In the rows, 128 means zero.
Known rows, with every way that one mark hangs from another:
gurokul[fifi pekud]: [193 112 137 140 124 107  82 113 157  77 107 113 128 116 135  89 166  76
 127]
romaziz[pekud[gudifab[pofu] gurokul[fifi[gegeb]]]]: [116  87 115 111 137 148 120  99 107 160 112 145 131  89 124 120 128  75
 139]
romaziz[pekud[gudifab[pofu]]]: [130 126 135 125 106 135 154 121 107 155 142 110 140  97 134  80 160  68
 159]
gegeb[gudifab]: [181 139 165 187  97 151 149 149 161 123  98 120 121 144 137 102 200 131
 168]
gegeb[gurokul[pekud]]: [165 139 121 157 103 139 143 143 150 101 117 101 123  92 117  77 183 155
 105]
gudifab[pekud[gurokul[fifi[gegeb]] romaziz] pofu]: [106  76 113  75 102 146 150  68 110 106 149 160 147 134  94 105  46  99
 102]
romaziz[pekud[gudifab gurokul[fifi pofu]]]: [125 110 127  99 151 134  97 100  94 145 114 108 143  90 126 116 158  72
 153]
fifi[gegeb[gudifab] pekud pofu]: [ 52 178 163 214 145  96 116 217 156 202 108 190 106 193 180 173  99 178
 152]
pekud[gudifab gurokul[fifi[gegeb] pofu] romaziz]: [ 99 127 106  62 198 108  68 121  97 143 126 122 118 124 135 235  87 145
 112]
gudifab[pekud[gurokul[fifi] romaziz] pofu]: [119  79 113  72 108 152 159  60 110 100 157 149 152 135  87  92  58  88
 110]
fifi[gegeb pofu]: [ 83 164 158 182 120  98 145 181 111 149 121 155 138 169 160 142 110 179
 131]
gegeb[gudifab[pekud[romaziz] pofu] gurokul]: [170 126 141 153  85 187 164 107 155 105 143 134 112 122 106 100 137 151
 124]
gurokul[fifi]: [190  94 118 148 115 121 144  94 137  84 111 120 144 142 122 113 174  99
 148]
gegeb[gudifab gurokul[fifi[pekud]]]: [196 114 120 197 127 169 131 124 184 116  94 142  96 134 124 143 193 152
 144]
gegeb[gurokul[pofu]]: [163 144 135 147  97 130 139 120 120  89 139  81 141 111 106  95 183 162
 124]
pekud[gudifab[pofu] gurokul[fifi] romaziz]: [126 103  87  64 194 145 128 100 114 144 141 141 119 125 114 200  77 117
 120]
gudifab[pekud pofu]: [131 102 143 124  50 129 182  80 113  99 160 122 153 125 104  44  99  67
 139]
pekud[gudifab[pofu] gurokul[fifi[gegeb]] romaziz]: [107  99  86  71 187 136 114 111 115 155 131 158 111 123 122 220  61 132
 107]
gurokul[pekud[romaziz]]: [141 159 142 113 125 110 115 166 145 112 134 101 136 125 137  79 153 130
 109]
gudifab[pekud[romaziz] pofu]: [118 115 133  91  71 132 184  90 109 103 177 124 157 141 103  64  79  94
 121]
gegeb[gurokul]: [163 126 106 160  96 150 186 132 136 107 119 109 134 111 108  94 190 170
 121]

Rows:
[190 130 151 142 114 159  95  88 142  73 132 107 118 127 115 134 158 147
 129]
gegeb[gudifab[pekud[romaziz]] gurokul[fifi pofu]]
[118 131 105  54 207 117  81 111  98 132 135 106 128 125 126 215 102 129
 125]
pekud[gudifab gurokul[fifi pofu] romaziz]
[113 114 115 114 164 146 129 114 100 163 108 132 140 102 135 123 147  87
 153]
romaziz[pekud[gudifab gurokul[fifi[pofu]]]]
[108 186 169 194 140 132 104 195 148 148 115 162 103 151 165 160 113 215
 109]
fifi[gegeb[gudifab gurokul[pekud[romaziz]]] pofu]
[126 155 114  92 142 117 162 143 114 146 173 110 126 135 137 161 107 122
 137]
pekud[gudifab[pofu] romaziz]
[143 147 168 184  89 124  75 161 155 118  97 126 100 110 144 133 158 175
 107]
fifi[gegeb[gudifab gurokul[pekud pofu]]]
[107 137 128  65 161 132 118 131 104 122 136 108 157 144  97 131 122 167
 112]
pekud[gurokul[pofu] romaziz]
[ 99  95 119  73  98 153 174  83 105 115 159 142 155 130  89  78  62 102
 111]
gudifab[pekud[gurokul romaziz] pofu]
[116 112 144 104 120 146 124 113 100 138 116 110 164 103 105  57 171 100
 142]
romaziz[pekud[gurokul[pofu]]]
[160 156 111 134 168 128 111 134 139 104 139 114 113 114 138 153 138 156
 107]
gegeb[gurokul[fifi[pofu] pekud[gudifab romaziz]]]
[126 133 158 177  73 130 109 140 136 119 101 133 109 117 139 136 145 173
 115]
fifi[gegeb[gudifab[pekud] gurokul[pofu]]]
[ 71 129  89 137 166 108 146 168 139 197 104 142 112 130 140 159 129 118
 151]
fifi[pekud[gudifab gurokul]]
[129 198 175  88 147  68  36 157 116 108 164  55 129 107 155 123 135 104
 125]
gurokul[pekud[gudifab romaziz] pofu]
[107 106 118  70 125 127 128  86  97  97 134 119 157 137 105 113  99 114
 116]
gudifab[pekud[gurokul[fifi pofu] romaziz]]
[180 128 104 124 142 136 114 112 146  95 139 111 107  95 122 137 142 133
 101]
gegeb[gurokul[fifi pekud[gudifab[pofu] romaziz]]]
[ 89 113 105  82 114 142 176 115 105 124 125 131 156 133 108  97 108 133
 113]
gudifab[pekud[gurokul romaziz]]
[ 81 125 119 131 143 106 125 150 135 162 115 132 137 145 117 116 136 124
 145]
fifi[pekud[gurokul[pofu]]]
[149 140 155 151  96 151 156 137 147 121 115 124 128 150 138 102 162 129
 152]
gegeb[gudifab[pekud[romaziz]]]
[ 55 130 112 165 116  77 129 181 144 199 118 165  97 137 164 176  92 125
 135]
fifi[gegeb pekud[gudifab[pofu]]]
[136 165 139 103 140 104 102 157 141 132 155 100 118 108 148 113 120 100
 118]
gurokul[pekud[gudifab[pofu] romaziz]]
[138 120 163 187  74 131 130 151 152 138 101 155 113 140 141 128 139 146
 134]
fifi[gegeb[gudifab[pofu]]]
[ 99 133 118 172 165  81 109 150 133 157 115 166 113 166 170 196  99 122
 149]
gurokul[fifi[gegeb pekud[gudifab] pofu]]
[ 92 140 112 149 179  84 110 158 130 160 129 169 114 178 167 211  86 141
 137]
gurokul[fifi[gegeb pekud[gudifab romaziz] pofu]]
[152 127 101 171 143 136 157 126 143 113 125 137 125 141 120 133 153 159
 129]
gegeb[gurokul[fifi[pekud pofu]]]
